(in the rows, 128 means zero)
Known rows, with every step that occurs
n-h-l-c-d: [144 121 193 107  85 130 184  65 150 118  66 130 130 153  97  51 107  99
 203  94 125  81 116 132]
y-u-l: [129 113 118 121 164 128 121 145  82 118 155 105 158 152 160 123 118  93
 145 125 124 111  93 125]
c-l-u: [120  88 146 138  94 131 128  80 105 146 150 143 155 114 177  97 102  85
 120 117 152 147 166 127]
r-y-u-n: [107 100 124  93 190 129  53 153 138 129 170 100 134 139 212 125 121 117
 106 178 102 133 167 139]
r-y-u: [114 103 111 111 172 134  66 177 156 140 147 118 148 121 203 115 114 110
 113 152 132 118 123 133]
h-l-u-t: [127 119 120 126 126 188 145  64  85 128 105 145 172  70 165  69 123  79
 138  83 154 143 137 127]
c-d-u-n: [ 90 103 226 128 166  66  88  99 131 108 158  98 117 114 173 142  82 149
 138 155  82 165 194 157]
r-l-u-n-h: [124  62 151 109 137 112  95  37 113 123 160 127 153 129 156  88 123 110
 133 134 126 148 162 132]
r-y-u-l-c: [131  90 128 121 171 154 116 153 118 135 107 106 163 150 162 101 133  65
 155 143 101  80  92 118]
r-l-u-d: [101  42 158 142 166 111 100  82  75 111 147 106 144 103 159  98 131  86
 149  88 102 131 142 121]
d-u: [106 106 163 142 148 115 107 118 151 139 148 118 158 100 146 140  89 129
 124 139 133 153 131 150]
y-u-n: [105 119 136 100 184 127  89 127 107 121 175 105 130 163 181 123 122 135
 106 149  99 137 156 139]
l-u: [112  84 147 147 150 132 116 102 127 125 143 132 148 108 173 105 123 112
 103 123 138 143 133 121]
u-n-h-l: [141 126 138  77 101 154 142  64 133 128 142 106 140 150 122  90 106 107
 168 142 142 123 152 140]
d-u-l: [123 100 157 144 143 116 123 114 107 130 150 100 175 106 138 148  85  98
 159 140 128 143 110 141]
h-n: [128 148 120 111 124 156 145 108 117 155 131 137 114 127 131 117 127 126
 113 142 129 155 118 117]
r-y-u-d: [ 95  87 135 110 206 129  68 182 136 125 154  81 133 128 189 131 119  94
 131 134 107 104 124 112]
d-u-n: [ 99 103 175 125 166 116  89  98 136 130 170 100 141 120 158 151  93 137
 116 164 105 169 173 156]
n-h: [139 128 124 112 109 128 139 109 162 136 132 129 141 143 110 125 115 129
 140 130 150 113  98 109]
u-n-h-l-c-d: [138 121 208  91 103 130 173  48 136 109  87 109 114 176 109  58 110 107
 197 122  98  91 158 138]
r-l: [136 102 119 127 112 102 109 104  94 130 120 141 140 115 121 106 134 116
 156 115 117 135 141 156]
r-l-h: [133 103 129  97  93 110 108  80  99 130 108 144 123 136 117 107 131 103
 152 130 119 158 156 157]
r-l-h-n: [123 121 119  78  88 143 124  57  88 158 114 156 107 136 119  99 126 101
 135 144 122 186 147 144]

Rows
[151 126 125  99  83 158 153  85 146 137 116 120 159 131 109  83 103 102
 177 117 172 109 108 135] | n-h-l
[104 101 236 149 155  87 136  99 153 121 100 119 132 127 127 108  94 128
 149 113  86 121 140 144] | l-c-d-u
[103 100 248 115 155  89 133  62 170 118 120 105 127 160 126 112  89 134
 157 143  79 121 156 132] | l-c-d-u-n-h
[128  98 108 116 169 136  87 171 111 128 151 100 163 126 195 123 111  76
 148 157 130 107 103 128] | r-y-u-l
[130  95 179 150 146 135 155  95 113 133 113 105 171 133 112 126 108  84
 169 121 101 115  97 130] | d-u-l-c
[135 121 198 125 102 133 175  83 117 114  69 125 121 141 118  52 118  97
 191  93 102  91 150 148] | h-l-c-d
[111  94 221 119 122  76 118  92 103 111 131  98 130 125 149 141  70 101
 175 143 108 167 149 145] | c-d-u-l-h
[139 114 198 136 123 101 177 105  88  96  79 112 116 156 111 104 130  94
 194 105  78  85 120 113] | u-l-c-d
[130  98 142  73 149 175 111  93 167 146 120 102 159 167 160  53 111  71
 160 157 122  88 133 138] | r-y-u-n-h-l-c
[133 132 143  96  52 128 134  79 109 152 128 141 116 150 124 121 103  91
 139 136 143 163 174 139] | c-l-h
[154 123 142 103  86 175 188  61 152 138  74 128 156 155  77  59 123  87
 183 102 144  80  94 127] | n-h-l-c
[125 112 128  71 143 156 116  82 130 130 166 102 157 167 160  76  99 105
 148 140 143 117 135 146] | y-u-n-h-l
[122 100 228 119 107 117 160  55 175 132  85 116 161 129 112  58  66 102
 198 106 128 103 118 152] | n-h-l-c-d-u
[133  83 140 115 100 164 147  58 147 135 133 126 176 113 151  55  97  82
 147 111 182 123 109 125] | n-h-l-u
[121 142 131  79 100 161 142  83 121 161 122 142  98 148 124 116 120 111
 108 158 130 181 129 123] | l-h-n
[121 113 108  69 138 168 102 124 103 158 146 115 130 146 188 115 105  61
 126 186 130 158 107 118] | r-y-u-l-h-n
[112  85 162 121 110 130 112  59  92 135 169 126 138 130 186 105 109  94
 112 141 125 163 209 129] | c-l-u-n
[110 103 221 100 121  99 117  55 155 116 154  94 139 123 154  96  55 126
 184 145 129 147 175 162] | c-d-u-n-h-l
[133 148 129  76  47 161 152  60  97 182 127 153 106 149 126 108 104  87
 124 153 142 188 164 128] | c-l-h-n
